Every row comes from one small tree of marks. Brackets hold a mark, then the marks that hang from it, in alphabetical order. Every link used is in the known rows. Which tree was each row made from?
Known rows:
(E (K (W Z)) P): [  2   4  -7  -3  -9   2 -21   9   2   0  14  -2 -10  19 -10   7  23 -22
   0 -18  -7   3  10   4   6  10   0 -13   8  -8 -13   1   0 -13]
(W (Z R (V P))): [ 16  -6   2  14   9  15  14  16  -4   7  -2   6  -8 -11  -8   2  -7  -7
   3 -26  -7  -4   1   2  -5  -2  -4   7 -25  12   4   2   7   0]
(W P): [ -6  -3  -4   0  -7  17 -13 -22  -4   0  -9  -2   6  15  -6  -2   3   3
   0   4   1   1   7  11   4   2   3  -5  15 -13   7   5  -9   0]
(R (K (E P)) Z): [ -8   1  -6 -15   0 -13  -5 -13   6   4 -13  -2  -9   8  20  16  -2  -7
 -12   3   2   3   0 -10   4   0  -1  -9  25 -11  -6  -2 -16  -8]
(W (P E) (Z R)): [  9   3   1  -2   4  14  -5 -12  -7  -4   3   2  -3   6 -14 -12   2  14
  -4 -17  -5  -1  13  11   2   0  -4   1   4   5   9   2   5  11]
(K (E (P R) Z) V): [ -5   0   2   3  -2 -26  -9  21 -10  -8   0   1   2   5  12  -5  20 -12
   0  24  -3  -1  -2   6  -1  -8  -2   0   8 -10  -8  -8  11   2]
(E K P (Z W)): [  0   5   0  -9 -11   0  -2   6   1  -8   8  -2 -12  16  25   9  24 -20
   0   9   2   2   3  -7   8   5   1 -16  25 -17 -10  -5   1 -15]
(Z (R (K V))): [ -7  -6   2   2  14 -20  -1   7  -3   5 -11   1   1  -5   1  -1  -6   0
   8 -10   1  -2   1  -1  -4  -6  -1   4 -12  -2   1 -11   2 -11]
(Z R (V (K W) P)): [ 15  -4  -4  16  20  -2  17  12   8   7  10   2  15 -21   4   6 -19 -18
   4 -14   6  -6  -7 -10  -6  -8  -1  11 -21  24   3   2  14 -10]
(P R): [ -3   0  -1   0  -7   5  -6  -6  -8  -2  -8  -4   8  11  -5  -7   6   7
   2  11   0   0  -3  11   3   3   1   1  -6 -19  -2  -5   3   8]
(Z (R (K V (W P)))): [ -3  -6  -2   1  18  -9  -2  -2   3   3   9  -1   7  -3 -13   2  -1  -1
  10 -10  -1  -2   6   1  -2  -5  -1   4   3  19   6  -9   1 -10]
(E P Z): [ -5  -5  -3  -2 -11  -7  -9   1  -3  -4 -10   1  -6  18  26   2  13 -20
   0  23   0   3   5   2   6   5   2 -12  17 -25  -6   0  -6 -16]
(W (Z R (V K P))): [ 24  -1   2  14   8   7  17  12   3  12  -2   1  -5 -22  -9   9 -20 -11
   1 -19  -2  -4  -1  -8  -6  -6   0   7 -24  14   5   9  10   0]
(K (V (P E)) W): [ -6  -4   0  11  11  -6  -6  19   0  -9  14  11  25  -5   6 -22  -3   5
   7   1   3  -2  -7   5  -7   5  -7   8 -25  19  -2   5   7  11]
(E (K (V (P R)) W)): [  1   4   3   8   2   9 -13  17  -1  -3  15   2  14  -3 -12  -6  13  -5
  12  11  -1  -1  -9   5  -3   5  -2   2 -18  15  -8  -2  15   6]
(E (K (V P)) (Z W)): [ 4  4  7  4 -1  3  1 20  2 -6  9  6 -6 -2 16  3 13 -6  8 18  2  1 -5 -6
 -2  4  0 -7 -2  6 -4  3  4 -1]
(W (P R) Z): [  9   5   1  -4 -17  25 -11 -15  -7  -1  -1  -7  -5  13 -32  -4   8  14
   1   7  -8   2   8  15   5   8   2  -3   5  -5   6   4   1  19]
(V (K (E P)) (Z R)): [  0   3  -4   4  17 -12   0   0   7   6  -6   0  11 -14  20  18 -15 -27
 -13 -15  10  -2  -5 -10   0 -18   6   0  23   2  -7   5  16 -22]
(Z (V K)): [  0  -6  -3   9  -7 -15  10   7  -2   7 -12  -5   5 -11   4   0 -13  -5
   0  -5   9  -3  -2  -6  -3  -6   5   5  -9 -12   2   3  -3  -8]
(R (K V W) Z): [-13   0  -4  -4   3 -30  -2   8   7   5   4   1  -6  -1   2   3  -6   6
   8   1   2   3  -1  -5  -3   7   2   1  -5   7  -2  -5 -18  -3]
(W (P E R)): [ -2   2   1  -6  -9  17  -8 -19  -9  -9   0  -4  14   7  -8 -20   5  23
  -2  15   1  -1   0  12   4   2  -2   2   9  -4   5   0   6  21]
(V (P (W Z))): [  9   6   5   5  -6  28   4  -7   7  -1   5   4   4   4 -18   2  -7  -6
   1  -3  -7   3  -1   6   2   9   0  -3 -21   3   0  13  -1  11]
(E K Z): [ -3  -1  -2  -1 -12   1 -16   2  -3   0  -9   0 -17  16  19   3  21  -7
  -2  21   5   4   5   0   5   3   6 -11  15 -24  -5   0  -6 -20]
(K V W): [-14  -6  -5  12   6 -22 -11  18  -3  -2   9   4  14   5  -4 -11   7  -3
  10  -3  -2  -1   0  10  -4   2  -1   5 -18  -3  -2  -5  -1  -3]
(P (E Z) (R K)): [  1  -3   3 -12 -10  -4   0  -3  -4  -8  -4  -4  -7   3  15 -14   5  21
  -3  40   4   3  -4  -6   3   6   0  -2   5 -10  -1  -5   2   3]
(K E): [ -6  -5  -7   4   6  -6 -14  -4  -6  -1  -8   3   7   9   6   1   6   0
 -12  -3   2   0   1   8   0  -8  -1   2   1 -19  -1   0  -3  -4]
(R (K E V) Z): [-13   0  -1  -5   6 -30  -6   2   2   5 -11   1  -9  -6   9   6  -5  11
  -5   1   3   2  -2  -6  -4  -6   1   3   3  -3   0  -4 -17   0]
(W (P E R) Z): [  8   6   3  -6 -14  22  -9 -13  -9  -8   5  -4   0   9 -26 -18   7  26
  -3   6  -5   0   6  14   3   8  -2   1   2   1   5   5   5  27]
(P (R K)): [ -3  -3   0  -9  -9   6  -2 -13  -2   1 -11  -8   1   7  -6  -3  -1  11
   1  17   1   2  -5   0   3   4   2  -2  -2 -14  -1  -6  -1   1]
(W (P (E (K V))) Z): [ -1   4   5   0 -12   3 -20   4  -8  -4   5   1  -7   4 -20 -17  16  15
   2 -12  -1   0  13   9  -1   3  -1  -3   6   2   0   6  -1  10]
(R K Z): [ -9   0  -3 -12  -6  -5  -1 -16   6   7 -16  -3 -14   6  11   9 -10  10
  -2   8   5   5   0  -7   4   7   4  -6   8 -11   1  -1 -22  -3]

Write each row's tree:
[  0  -8   2   0  14  26   6 -12  11  10 -14   5   2 -14  16  17 -23  -6
   0  -2   6   1 -10 -11  -1  -1   5  -1   4  17  -1   8   4 -20]
(V P (Z (R K)))
[ -2  11  -1 -11  -5  12   5 -21   4  -2   5  -3  -5   6   2   5  -2  13
   0  -2   0   2   3   1   4   7   1  -6  19   1   8   1 -15  15]
(R (Z (W P)))
[  3  -1   2  -7  -1   9  31   1  10   5   2   0  -8 -17  14  12 -19   9
   3  -6   2   0 -12 -20  -3   7  -3   1  -7  19   5   1 -14   7]
(R K (Z (V P) W))
[ -1  11   0 -11 -12  15  -5 -26  -2   1  -7  -6  -4   8  -7  -1   3  17
   2  18   0   2   2   9   6   6   3  -4  19  -4   6  -2 -10  19]
(W (P (R Z)))
[  3  -7  -1   5 -15  12   1   0  -8   5  -2  -3 -10   4 -23  -3   4   5
   1 -14  -5  -2  12   8  -1   2   0   1   1  -2   9   5  -9   2]
(W P (Z V))
[ -4  -4  -6  -1  -1 -15 -11   2  -4  -5  -7   3  -4  16  27   7  17 -20
 -11  18   0   1   4   2   4  -4  -1  -8  21 -23  -6   0  -2 -15]
(K (E P Z))
[  9  -1   3  -1 -16  14   8   2 -13  -5   7  -5  -1  -5 -26 -22   6  24
  -1  -6  -4  -4   5   9  -2   2  -4   8  -6   7   6   0   6  24]
(W (P E R) (Z V))
[-20 -10   2   2  -2 -10  -2   6   3   8 -14   2   3 -10   5   2 -14   4
   5   2   7   1  -6  -5  -4  -2   8   0   2   1  -4   7  -8 -17]
(R (K (V Z)))
[ -4  18   4 -10 -12   0   8 -13   6  -6   4  -5   5   8   2  -1   3 -10
   5   6  -5   2  -4   4   8   8   0  -6   8  -9  -8  -6  -2  15]
(E (P (R Z) W))
[ 0 14  8 -2 -8  7 -8  7 -1  2 -6  3 -4 -6  2  0  6  5 10 16  1  1 -8  0
  0  6  1 -3 -5  8 -6  1  0 15]
(E (K (V (P (R Z)))))
[ -3  -6  -3   3   0 -17  -9  16   2   3  10  -1  -7   3 -23  -2   0   4
   7  -7  -6   3   5   2  -4   6   0   2 -21   6  -2  -2  -6  -3]
(R (K V (W Z)))
[  7  -1   2   4  13 -19  30  24  -6 -10  15   4  -4 -12  25 -16   5   7
  -1 -14   4  -6  -3  -7  -4  -8  -8  10  -9   4   4 -14  12  -2]
(P (E (Z R V W)))
[ -5   4  -2  -3  -5 -15  10   9  -6   0  -2  -3  -2  -4  10   1   7  -8
  -6  -5  -1  -4  -5  -2   0  -8  -5   5   9  -6  -5 -12  -2   8]
(K (E (P (R (Z V)))))
[ -6  -8  -8  -8  -2  12  -9 -23   7   2   5  -4   5  12 -10   5  -1   4
   1   9   0   2   5   0   4   8   3  -4  15   4   5   3 -11 -10]
(R (K (W P)))
[ 10   1   2 -13 -18  26  -7 -22  -1   3  -5 -11 -13   8 -33   4   2  17
   0  13  -6   3   7   4   5   9   3  -6   9   0   6   3  -5  13]
(W (P (R K)) Z)
[ 11   5 -10   6   7 -15 -13   6   5   3  15  -2   1   1 -18   6  -3  -3
 -13 -10   0   1   3  -1  -2  -5   3   3 -11   0  -1   9   2  -1]
(V (K E (W Z)))
[  8  11   1   2  15  -5   4   1   2  -5  11   2   1   6 -11   7   7 -24
  -9 -34 -11  -1   6   6   3 -10  -5   1  -1  -3  -5  -6  13  -2]
(K (E (P (W (Z R)))))
[ -7  -6   2   4   0  23  -1  -5   5  -2  -6  10  17  -7  20  -9 -16   7
  -5   5   7   0 -12  -2  -2   3   2   1   0  10  -3  18   4  -1]
(V (P E) Z)
[-12  -4   5  -5  -1   8   9  -5   9   2   3  -1   5 -12  -6   7 -13  12
   6  -5   6   1  -4  -8  -2   0   6  -2  18  18   4   6  -5  -3]
(R (K (V (Z (W P)))))
[  8  -4  -6  14  13 -10  10  21  -4   4  17   2  -8  -5 -16  -2   5  -7
   3 -39  -7  -4   6   5  -5  -4  -5  11 -24   7   1 -10   6  -9]
(K (W (Z R V)))
[  3   8   1  -7  -6  22   4 -16  -4  -8  10  -7  10   7 -16  -4   6  14
   3   5  -1  -1  -1   7   5   4   0  -1   9  -2   7  -6   6  20]
(Z (W (P R)))
[ -2   2   5  -4  -4   9  29  -9  15   6  -3   1  -3 -15   8   9 -21  -1
   4   2   3   1 -10 -15  -1   5   0   3  -9  15   2   4 -15   3]
(R K (Z (V (P W))))
[  4  -3   2  11   4   3  18  10   4  -5   8   8   6 -10  14   3   2 -15
  -6  12   0  -3  -8  -5  -3 -10  -3   7  -8   5   1   5   3  -4]
(K (E (Z (V (P W)))))
[ 19   3  -1   6  20  -5  -2  -1   6   3  -5   4   1 -11  24  16 -10 -14
 -12  20   7  -1  -4 -10  -2 -14   2   2   2   5   4   8  13 -11]
(V (K (E (Z R))) P)
[  9   9  11  14  12   7   9  13   4  -2  10   9   6  -9 -19  -3  -7  -9
  10 -19 -10  -2   0   7  -5  -1  -4   6 -32  20   1   2  12  11]
(K (V (P (W (Z R)))))
[  1  -1   5  -2  13 -25  14  18   0  -2   6   1 -12  -7  14   3   1   1
   8   4   1   0  -2 -10  -4  -4  -1   1  -5   5   3 -14   4 -11]
(E (Z (R (K V)) W))
[ -1  -5  -5  -2  21  -9  -4  -7  -1   4 -10   0  -1   0   7  10  -3  -1
 -11 -13   5  -1   0  -4  -1 -13  -2   4   3  -7   2  -9   2 -15]
(Z (R (K E)))
[ -3   1  -4  -3  -1  -3 -10  -1  -7  -6  -3  -3  12  10   3  -1  13 -11
  -8   6  -2  -1  -3   8   4  -5  -4  -1  10 -17  -7  -7   9   5]
(K (E (P R)))
[  9  -9  -1   3   4  -5  15  11  -3  10  -6  -4 -19  -8 -12   4  -7   0
   1 -29  -4  -3   5  -6  -3  -4  -2   6 -15   1   4  -8  -1 -13]
(W (Z (R K) V))
[ -2  -4  -1  -5 -10   6  -9 -15  -5  -9  -2   1  -3  12  16 -13   9  13
  -4  28   3   2   8   6   4   4   1  -5  22 -10   7   7  -7   2]
(W (P (E Z)))
[ -7  -1  -5   1   0 -10  -6  -5   8   5 -10  -1  12  -7  19  14 -14 -21
 -14  -1  10   0  -6 -10   1 -11   9  -4  26  -6  -8  14   6 -18]
(V (K (E P)) Z)
[  3  -4   4   3   8 -16  -1  13  -3   6  -5   0 -15  -4 -16   2  -4   3
   7 -20  -6   1   7   0  -5  -1  -1   2 -17   4   0  -6   0  -5]
(W (Z (R (K V))))
[ -7  -1  11   1   3   3  10   1   9  -7   4   7  21 -11   2 -14 -16   8
   6   5   3   0 -10  -6  -4   4  -4   4 -20  17  -1   7   3  10]
(R (K (V (P E W))))
